Each row was made from one small tree. The marks that hang from a mark follow it in brackets, in the order of their numbers. Every link used is in the known rows. Write each row's tree.
Known rows
Q_435[Q_231]: +1.77,+2.40,-2.64,+0.58,-0.63,+0.24,+1.52,-1.06,+2.65,+3.23,+1.13,+3.67,+2.76,+1.63,-1.88,-0.68,-0.86,-0.73,+1.88
Q_393[Q_592 Q_678]: +2.21,+2.60,-1.57,+1.76,-0.25,-0.81,+0.62,-0.58,+3.17,-2.55,-1.21,-0.15,+1.62,-1.88,-0.72,-0.73,-2.98,-0.44,+1.12
Q_592[Q_231 Q_435[Q_927[Q_393[Q_678] Q_697]]]: +1.12,-3.31,-1.03,-3.49,+0.03,-0.10,-4.49,+2.95,-4.21,+0.69,+2.57,-1.26,+2.25,+2.49,+0.91,+2.37,+2.48,-1.02,+0.08
Q_927[Q_231]: -0.44,+1.71,-1.55,-1.10,-1.44,-1.53,-0.20,-1.46,+1.13,+1.89,+0.79,+1.71,+2.15,+1.11,-1.82,-1.88,-0.03,+0.03,+0.64
Q_435[Q_927[Q_231 Q_393[Q_678 Q_771 Q_886]]]: +0.95,-1.33,-0.63,+0.25,+0.00,-0.68,+0.69,+0.92,+1.69,-4.61,+0.49,-1.14,-3.60,-0.29,-0.73,+0.95,-0.50,+0.04,-0.52
Q_393[Q_592 Q_886]: -0.03,+1.06,+1.20,+1.20,-1.27,+0.74,+1.34,-2.05,+4.35,-3.24,-2.49,+1.35,+0.00,-1.51,-1.81,-0.33,-1.77,-0.34,+0.13
Q_435[Q_927[Q_231 Q_697]]: -1.72,-0.29,-2.15,-1.61,+0.77,-0.68,+0.07,+0.67,-1.24,+3.35,+1.87,+0.56,+0.56,+2.48,-1.06,-2.46,+1.49,+1.49,+0.65
Q_927[Q_231 Q_393[Q_592 Q_678] Q_697]: -1.50,-0.86,+1.34,-2.61,+0.31,-1.73,-1.33,+0.41,-0.92,-1.88,+0.00,-4.33,+1.01,+0.86,-0.27,-3.67,+1.08,+2.27,-1.12
Q_927[Q_231 Q_393[Q_592[Q_435] Q_771 Q_886] Q_697]: -3.46,-2.22,+3.15,-2.47,-1.47,-0.27,-1.64,-1.62,-1.30,-3.18,-1.69,-3.23,-2.94,-0.17,-0.47,-0.92,+2.37,+0.41,-2.79
Q_393[Q_592[Q_435] Q_678[Q_771] Q_886 Q_927[Q_231 Q_697]]: -4.69,+4.23,-0.03,-1.63,+1.80,+1.68,-2.64,-2.78,-0.43,-3.73,+0.38,-4.82,-1.30,-6.09,-1.75,-0.08,-1.39,+3.55,-2.45
Q_393[Q_678 Q_771 Q_927]: +3.51,+3.87,-3.82,+2.35,-0.16,-2.21,-0.12,-0.61,+3.38,-3.52,-1.20,+0.19,+0.53,-3.87,-0.51,+0.27,-3.42,-0.64,+1.41
Q_697[Q_592[Q_231 Q_435]]: +0.38,+0.63,+1.29,+0.00,-2.48,+0.03,-2.41,-1.32,-1.79,+5.43,+0.01,+3.10,+4.35,+0.74,+1.81,+2.41,+0.68,-3.58,+1.31
Q_393[Q_592[Q_435[Q_231]] Q_678 Q_771 Q_886 Q_927[Q_697]]: -0.12,+2.70,-2.01,+1.85,+1.62,+2.01,-0.55,-0.88,+2.43,-4.13,-1.50,-3.06,-3.03,-6.14,+0.33,+0.85,-2.53,-0.02,-0.31
Q_592[Q_435[Q_231 Q_927]]: +1.94,+0.52,-5.33,-0.15,-0.46,+1.64,+0.44,+0.62,-0.23,+4.23,+3.05,+3.88,-0.37,+2.16,-1.23,+1.57,-0.69,-1.80,+1.35
Q_393[Q_678 Q_886]: +2.01,+1.63,-1.41,+1.26,-0.42,-0.45,-0.20,+0.27,+3.24,-3.48,-1.20,+2.01,+1.57,-1.79,-1.09,+1.39,-2.45,-1.20,+0.93
Q_435[Q_927[Q_393[Q_678 Q_886] Q_697[Q_231 Q_592]]]: +1.04,-3.22,+4.50,+1.00,+1.24,-0.80,+1.29,+2.81,-2.28,+2.84,-0.47,+0.95,+2.77,+1.27,+3.51,+0.03,+1.24,+0.65,+0.38
Q_393[Q_592 Q_927[Q_231]]: -1.16,+2.34,-1.19,-0.77,-0.83,-0.52,-0.15,-2.72,+2.78,-1.13,-0.33,-1.87,-0.51,-2.79,-1.53,-3.24,-1.70,+1.94,-0.12
Q_592[Q_231 Q_435[Q_927[Q_393[Q_678 Q_771 Q_886] Q_697]]]: +0.79,-2.87,+0.62,-1.31,+0.19,+0.82,-3.28,+1.91,-1.84,-3.19,+0.44,-1.73,-0.81,-0.09,+1.00,+4.18,+2.01,-1.78,-0.49
Q_697[Q_231 Q_592]: +1.90,+1.62,+2.92,+2.54,-1.38,-1.76,+2.15,-1.34,+0.10,+7.05,-1.02,+4.70,+6.32,+0.86,+2.15,-0.90,-0.19,-1.13,+2.01
Q_435[Q_927]: +2.17,+0.30,-3.29,+0.56,-0.59,-0.43,+1.26,+0.57,+1.28,+1.53,+0.92,+3.65,+0.76,+2.04,-1.42,-0.04,-0.95,-0.71,+1.55
Q_393[Q_592[Q_435[Q_231]] Q_678[Q_771] Q_886]: -0.65,+5.22,-0.99,+1.50,+1.12,+3.67,+0.71,-2.87,+2.70,-2.17,+0.94,-0.12,-0.39,-3.77,-2.44,+2.75,-2.95,+0.34,-0.56

Write each row's tree
+2.76,-1.75,-2.19,+0.27,-0.14,+0.54,+0.14,+2.80,-2.86,+4.08,+2.64,+1.84,-0.62,+2.84,+2.09,+1.72,-0.55,-2.09,+0.63	Q_697[Q_592[Q_435[Q_231 Q_927[Q_393[Q_678]]]]]
+1.14,+0.43,+0.68,+3.17,+1.68,+1.06,+0.94,+0.20,+0.28,-1.51,-1.32,-0.96,-0.90,-4.08,+1.95,+2.01,-1.04,-0.50,+0.10	Q_393[Q_592[Q_435[Q_927[Q_697[Q_231]]]] Q_678 Q_771 Q_886]
-0.36,-1.44,+3.59,-0.99,-0.64,+0.75,-3.35,-0.54,-0.31,-5.31,-1.88,-3.99,-0.08,-2.21,+0.92,+2.68,+1.42,-1.30,-1.24	Q_927[Q_393[Q_592[Q_231 Q_435] Q_678 Q_771 Q_886] Q_697]
-2.85,+0.85,+1.67,-0.45,-0.21,-1.82,+0.17,-0.60,-2.11,+6.00,-0.41,+1.08,+3.00,+1.95,+1.14,-3.28,+1.56,+0.53,+0.59	Q_927[Q_231 Q_697[Q_592]]
-3.62,-0.07,+3.45,-0.86,+2.29,+0.44,+0.71,+0.47,-2.80,+1.02,+1.48,-1.65,-0.39,+1.16,+0.24,-0.43,+1.41,+3.09,-1.38	Q_435[Q_927[Q_231 Q_393[Q_678[Q_771] Q_886] Q_697[Q_592]]]
-0.12,+0.34,-0.88,+1.73,+1.64,+0.99,+2.96,+1.18,-0.90,+7.69,+1.21,+3.11,+1.16,+3.13,+1.30,-1.55,+0.57,+0.08,+2.11	Q_435[Q_231 Q_927[Q_697[Q_592]]]
+1.25,+2.29,-1.24,+1.87,-1.24,-0.61,+0.62,-1.98,+4.51,-4.13,-2.55,+1.69,-1.10,-3.54,-1.45,+0.75,-2.24,-0.50,+0.54	Q_393[Q_771 Q_886 Q_927]
+1.10,-2.87,-1.12,-0.69,+0.16,-0.52,-1.67,+2.77,-2.24,-3.93,-0.27,-0.61,-2.73,+0.43,+0.45,+2.66,+0.75,-1.21,-1.07	Q_592[Q_435[Q_927[Q_393[Q_678 Q_771 Q_886] Q_697]]]
-1.04,-0.09,-2.73,-1.14,-0.91,+0.79,-0.38,-0.92,-0.50,+1.22,+1.67,-0.10,-2.58,+0.08,-0.93,-0.46,-0.65,-0.28,-0.37	Q_393[Q_592[Q_435[Q_927[Q_231]]]]
+2.11,-1.53,+0.07,+1.19,-1.18,-0.66,+2.44,-0.55,+2.09,-2.61,-0.93,+0.01,-2.73,+1.65,-0.92,-0.66,-0.30,-0.07,+0.02	Q_435[Q_927[Q_393[Q_592 Q_771]]]
-0.78,-2.14,+1.34,-2.19,-1.15,-0.45,-1.00,+0.99,-4.60,+6.72,+0.87,+1.90,+2.50,+4.71,+1.68,-0.87,+2.67,-1.06,-0.28	Q_927[Q_393 Q_697[Q_592[Q_435[Q_231]]]]
-0.12,+3.95,-2.44,+1.94,+2.18,+4.69,+1.75,-1.63,+2.36,-1.69,+2.26,+0.01,-2.70,-3.24,-2.23,+3.35,-3.12,+0.63,-0.21	Q_393[Q_592[Q_435[Q_231 Q_927]] Q_678[Q_771] Q_886]
-1.32,-2.09,+2.69,+1.03,+1.20,-1.04,+1.03,+1.76,-1.59,-0.63,-0.72,-1.90,-2.75,+0.51,+2.42,-0.56,+1.17,+0.45,-0.59	Q_435[Q_927[Q_231 Q_393[Q_678 Q_771 Q_886] Q_697[Q_592]]]
-0.97,-1.62,+4.00,-0.08,-0.97,-0.62,+0.91,-1.23,+1.84,-4.51,-3.51,-1.47,-1.13,+0.38,-0.92,-1.32,+1.21,+0.71,-1.38	Q_927[Q_393[Q_592 Q_771 Q_886] Q_697]
+1.97,-2.72,+1.26,+0.14,+0.41,-0.72,-0.81,+2.25,-2.57,-0.95,-0.02,+0.04,+0.32,-0.19,+1.90,+2.62,+1.41,-0.59,-0.63	Q_592[Q_435[Q_927[Q_393[Q_678 Q_771 Q_886] Q_697[Q_231]]]]
-4.05,-3.20,+2.95,-4.37,-1.68,+0.14,-2.69,-0.77,-2.37,-1.90,-0.68,-2.77,-1.35,+1.03,-0.83,-1.46,+2.61,+1.11,-2.95	Q_927[Q_231 Q_393[Q_592[Q_435] Q_886] Q_697]
+1.19,-1.39,-1.18,-0.39,+2.14,+0.99,+1.46,+2.23,+0.29,-0.16,+1.64,-2.24,-0.83,+1.98,-0.15,-1.92,+0.11,+1.79,+0.40	Q_435[Q_231 Q_927[Q_393[Q_592 Q_678] Q_697]]
-2.28,-3.38,+2.09,-2.10,-0.14,-1.62,+0.36,+1.60,-4.00,+5.24,+1.20,+0.02,+0.22,+4.95,+1.49,-3.07,+2.99,+1.37,-0.31	Q_435[Q_927[Q_231 Q_393 Q_697[Q_592]]]
-0.30,-2.28,+2.67,+1.71,+0.85,+1.04,+3.43,+1.03,-0.13,+2.64,-0.58,+1.55,-2.26,+2.84,+1.51,-0.15,+1.72,-0.16,+0.36	Q_435[Q_231 Q_927[Q_393[Q_771 Q_886] Q_697[Q_592]]]
+0.40,+2.24,-1.92,+0.65,-0.12,-2.14,-0.27,-1.01,+1.20,-0.52,-1.70,+0.42,+1.18,-1.46,-0.72,-1.65,-0.34,+0.66,+0.84	Q_393[Q_771 Q_927[Q_697]]
